Each row comes from the steps of one walk. Every step used is in the known rows, and no mark comes twice. Write the walk behind each row, first mark first.
Known rows
m r: [ -2  11  -9  -6 -30 -20  40   9 -15  20   8   0  20   6   5  -3  13  11
   9   8 -11   6  -4 -16  -1 -29  15 -23 -31]
q j: [ -6   6   1  -3 -17 -16  52   7 -27  27   7  -9   8  28  14  -3  19  17
  44   3  -3   5  -7  -3  -9 -36  27 -28 -26]
q n: [-10   1 -17   7 -19 -17 -12   0 -48  32   3  -1  16  27  14   3  20  12
  33   4 -12 -10  -9  -8  -5 -19  11 -22 -22]
y u m r: [ -4  13  10   0 -15 -13  -9   1   8  35   9  -7  25   3 -57  -8   2  12
  -8  -8 -11   8  -8 -19 -18 -22  17 -22 -20]
q n p y u: [ -5   4 -13   2 -18 -23 -18   1 -28  37   1   3   6  -2  27   2  16   7
  23   3 -13  12  -9 -12  -2 -30   7 -31 -18]
u y r f s: [  5  23  -7  17 -24  -9  18  13   6  28  -2   0   7 -24 -13 -11  -2  14
  16   3  -6  17  -6  -5   3  -7  42  -7 -18]
j q n p y r f: [  3   5 -10  -4 -19 -14 -72  -3 -29  29 -10  10   0   1  30   3  17   4
  13   8  -3  18  -6  -8  -8 -39   2 -28 -38]
s f r m: [ -5   6 -18   1 -18  -2 -28   4 -28  15  -2   3  15  18 -22  -6   3  25
  -5   9  -6   7   2 -28  -7 -25  12 -31 -23]
n s f: [  3   6 -20   9 -25   3  45  11 -29  -4   6  -1  22   9   3   5  28  30
  12   5  -5  22  -4 -21 -11 -12  15 -24 -34]
d c m r: [ -4   9  -4  -3 -30 -13  55  13   2  29  13  -9   9   2 -10   0  34  15
 -26   8 -11   2  -4  -6 -11 -34  28 -11 -33]
m r f u: [  0   7  -4   0 -32 -14   6   5  -2  25  -9  13   4 -10   6  -6  10  15
   8   3 -11   0  -1 -17   8 -29  -4 -22 -33]
n p: [ -5  11 -21  -5 -20 -16  10   5  -9  15   1  12  24  -1  29  -4   7  16
   6   7 -11  41  -7  -7 -12 -31  15 -27 -23]
n s: [  4   4 -20   4 -29  -3  56  13 -21   6   5  -5  29   2  -6   1  24  24
  13   4  -6  26  -5  -9 -14 -22  31 -17 -31]
r f u y: [ -2   8  -5  16 -25   4 -21  -2  -1  30 -20  16  -1 -12   9 -11  -4  21
  13  -1  -7  13  -3  -2   4 -26  16 -17 -30]
u f: [ -5   7  -5  16 -26  -2  42   2   4  25   5  -4  17  18  10   6  -6  18
   6   2 -19  13 -11  -3  -5 -19  46 -12 -33]
c d: [ -7  15 -17   7 -32 -11  27   0 -35   9 -10 -11  20  17  26  -7  17  17
  38   8  -8   2 -10  -7 -18 -46  48 -23 -28]
r f: [ -4   7  -6  15 -23   0 -18   4 -10  23 -11  14   0  10  22  -5  11  26
  20  -1 -11  18  -3  -1   0 -29   2 -15 -40]
f r m: [ -1   2 -20 -10 -24 -14 -20   7 -16  30  -7  -3  26   6 -51 -14  -6  14
 -10   8  -7   8   2 -14 -13 -42  35 -20 -13]
d c m r f: [ -2   8  -2   1 -29 -10  46  14   7  28   8  -3   2  -1  -5  -1  35  17
 -22   6 -12   1  -3  -5  -7 -34  17  -9 -37]
u f s: [  1   4  -7  21 -26   0  57   7  11  23   5  -6  21  12  10   1  -5  20
  -4   7 -15  21 -10  -4   1  -9  53   2 -23]
j q n s f r: [  6  -3 -18  -7 -20  -6 -40  -1 -42  15  -4   1  19  21   8   5  18  10
   8  13   4  12  -4 -16 -12 -22   3 -27 -36]
c m r f: [ -3  11   1  -1 -20 -19  54  13 -17  19   1   2  11   2  -9 -11  24  16
  22   7 -18 -20  -2 -13  -3 -41  17 -19 -30]
p n s f r m: [ -1   5 -18  11 -13   8 -15   9 -37  15  -8 -19  26  17 -21   6   8  20
  10   2 -10   5  -1 -30 -10 -26  29 -19 -35]
p n q j: [-11  12 -10   6  -6   1 -11   4 -35  34  -5 -26  10  42  13   2  12   8
  20   5 -14  18  -4 -12  -4 -34  25 -20 -37]
n q: [ -9  15 -22  -1 -19  -5   2   1 -21  24   2  -6  10  31  14  -7  20  10
  -8  13 -14  44  -2  -1  -6 -26  17 -20 -30]
d c m r f u y: [  0  11  -2   3 -30  -8  47  11  13  31   4  -2   0 -15 -11  -4  25  14
 -26   6  -9  -1  -3  -5  -4 -30  27  -9 -31]
j q n s f: [  4  -1 -16  -2 -19  -5 -38  -3 -48  13  -2   2  17  23  19   7  25  10
  13  11   2  13  -6 -12 -14 -22   4 -27 -42]
j q: [  0   8  -9 -10 -21  -2 -38  -5 -30  23  -4   2  20  25  13  -3   7  10
  -1  11   2  30  -6   0 -18 -40  30 -24 -47]
q n p y u m r: [ -4   6 -11   5 -14 -26 -10   3 -21  35   4   4   9  -5  14   1  14   2
  19   1 -15   4  -9 -18  -3 -27   0 -28 -13]
u m r f: [ -2  12  -3  15 -11  -8  16   6  -3  19   3   7  20   8 -20  -6   4   9
   4  -4 -15  -1  -6 -13 -10 -20   5  -5 -22]
u f r: [ -1   1 -10   7 -28  -3  38   7  17  30   1  -7  22  12 -11   2 -21  18
  -6   7 -15  11  -8 -11  -1 -21  43 -13 -24]

Which walk is each row?
[  1   1 -11   8 -26  -7  20   4  11  28  -2  -4  20   9 -27  -1 -16  14
 -11   3 -17   7  -5 -12  -5 -28  47 -12 -21]
u f r m
[ -4   8  10   5 -24  -6  -3  -1  17  39   7  -9  16   7 -28   1  -3  20
  -5  -6 -15  17 -11 -11 -10 -21  35 -24 -31]
y u f
[ -5   6 -17   0 -20   1  -7   6 -22  17   1   0  17  22  -4  -2  -2  29
  -2  13  -5  10  -2 -28  -3 -19   8 -33 -25]
s f r
[ -8  12 -13  -4 -14 -12  30   3 -24  26   7 -11   1  36  21  -6  29   8
  15  11 -10  35  -2  -1  -4 -31  11 -25 -27]
n q j
[  2   3  -9  -6 -21 -13 -78  -6 -27  33 -16  11  -1  -4  21   1  13   3
   9   8  -2  12  -6  -9  -7 -39   2 -31 -35]
j q n p y r f u
[ -3  12  11   5 -14 -11 -21   2  14  35   5  -1  18   0 -50  -8   3  14
  -5 -10 -12   7  -7 -18 -15 -22   7 -19 -23]
y u m r f
[  0  11  10   8 -14 -10 -13   5  17  33   6  -2  19  -3 -50 -11   4  15
 -11  -7 -10  10  -6 -18 -12 -16  11 -13 -18]
y u m r f s
[  5   7  -7   6 -29 -15  28  13   0  17  -1  10   7  -5  16  -7  16  16
   7   7 -10  12  -1 -15  10 -19  -1  -9 -30]
m r f s
[ -4  18   3  13 -26  -2 -10   7  -3  49 -12  -7 -13 -24 -20  -6   3  17
   9  -3 -13   3  -6  -8   0 -49  43 -18 -26]
p y r f u m
[ -1   4   6   0 -24 -10 -19   1  23  41   2  -9  19   0 -55  -4 -10  18
 -16  -5 -14  12  -6 -16 -11 -27  35 -24 -22]
y u f r m
[-10  10  -9   9 -17   5  -9  -4 -23  16  -3   6  15  13 -15  -3   3  22
  -4   4  -9  -6  -4 -29  -8 -15   8 -30 -22]
s f u m r
[  0  11   9   6 -27  -2  16   5  13  53   0 -18  -2 -12 -15  -3 -12  16
  -8   0 -11  24  -8  -8   0 -48  58 -24 -30]
p y u f r
[-12  14 -16   9  -9   6 -29   2 -34  33  -7 -23  17  38  10   1   6   8
   4   6 -17  25  -4 -12  -5 -30  29 -17 -38]
p n q
[ -6   5  -3  17 -19   6 -34  -4  -2  30 -19  16   4  -1  -9 -10  -1  22
   7  -5 -10   3  -4  -5  -5 -29   5 -13 -27]
r f u m
[ -4  17  10  10 -17  -1   3   2  -4  49   3 -16   2  -7 -23  -7  -3  13
  -3  -5  -9  23  -9  -5 -12 -50  53 -21 -27]
p y u m
[ -2   4   6   0 -26  -8  -5   3  26  43   4 -11  20   3 -43  -2 -14  21
 -13  -2 -13  15  -9 -16  -8 -22  33 -24 -24]
y u f r
[ -6  14  -3   3 -32  -9 -40   6  -1  38 -15   5  -1 -18 -32  -5  13  25
  15  -1 -14 -12  -5 -14  -3 -27  13 -23 -26]
y r f u
[  2  11  -7  -3 -22 -16  -5   5  14  34  -3   3   7 -27   2  -6  -5  10
 -13   2 -13  43  -5 -13  -7 -49  33 -29 -19]
n p y u f r m
[  2  12  -5   3 -22 -11  19   7  17  31   1   2   8 -24  22  -4  -1  14
  -8   4 -12  50  -8  -9  -3 -38  36 -23 -20]
n p y u f s
[ -2  17  -9   4 -21 -11 -10   6   8  32 -11  10   1 -34   8  -6   1  12
   1   1 -14  28  -6 -12  -5 -43  22 -25 -17]
n p y r f u m
[ -1  13 -14  15 -15   8 -18   6 -34  19 -12 -18  20  -1 -29   5   8  17
  12  -1 -11  -2  -2 -30  -9 -20  39 -20 -31]
p n s f u y r m
[ -5  17  -9   0 -31  -6  -1  -2  -5  40 -11  -3  16 -23 -34 -12 -11  14
   3   4  -5   1  -7 -10  -5 -23  53 -25 -13]
f u y r
[  1   3 -22  12 -22 -15  -9   3 -45  16  -1   0  13  -4 -19   4  30  13
  28   1 -10 -17  -4 -25  -5  -6   9 -25 -14]
q n s f u y r m
[ -6  15  -2   7 -27  -8 -41   6   3  37 -14   5   2 -17 -44  -6   9  22
  12  -4 -15 -15  -6 -15  -7 -25  13 -19 -21]
y r f u m
[ -2  16 -11  -1 -26 -13 -10   6   5  33 -12  10  -3 -35  19  -5   4  15
   5   4 -13  31  -6 -11  -2 -47  22 -31 -22]
n p y r f u
[ -4  17 -10   1 -29  -8 -15  -4 -10  38 -13   0  14 -26 -44 -14  -8  10
   1   2  -6  -2  -4 -10  -8 -28  56 -24 -11]
f u y r m
[ -7  15 -12  10 -21   7  -6  -5 -25  19  -5   5  10   6   2  -5  -3  24
   4   7  -4   9  -4 -21  -2 -14  25 -33 -25]
s f u y
[ -5   6 -13  11 -17 -20 -32   1 -22  37  -9   9   0 -14  13   0  13   6
  24   0 -16  -6  -8 -15  -1 -27   0 -24 -11]
q n p y r f u m
[  1  11   8   7 -26  -4   2   2   8  51  -2 -16  -3 -14 -27  -5  -8  13
 -10  -3 -12  22  -6  -9  -4 -53  60 -24 -28]
p y u f r m
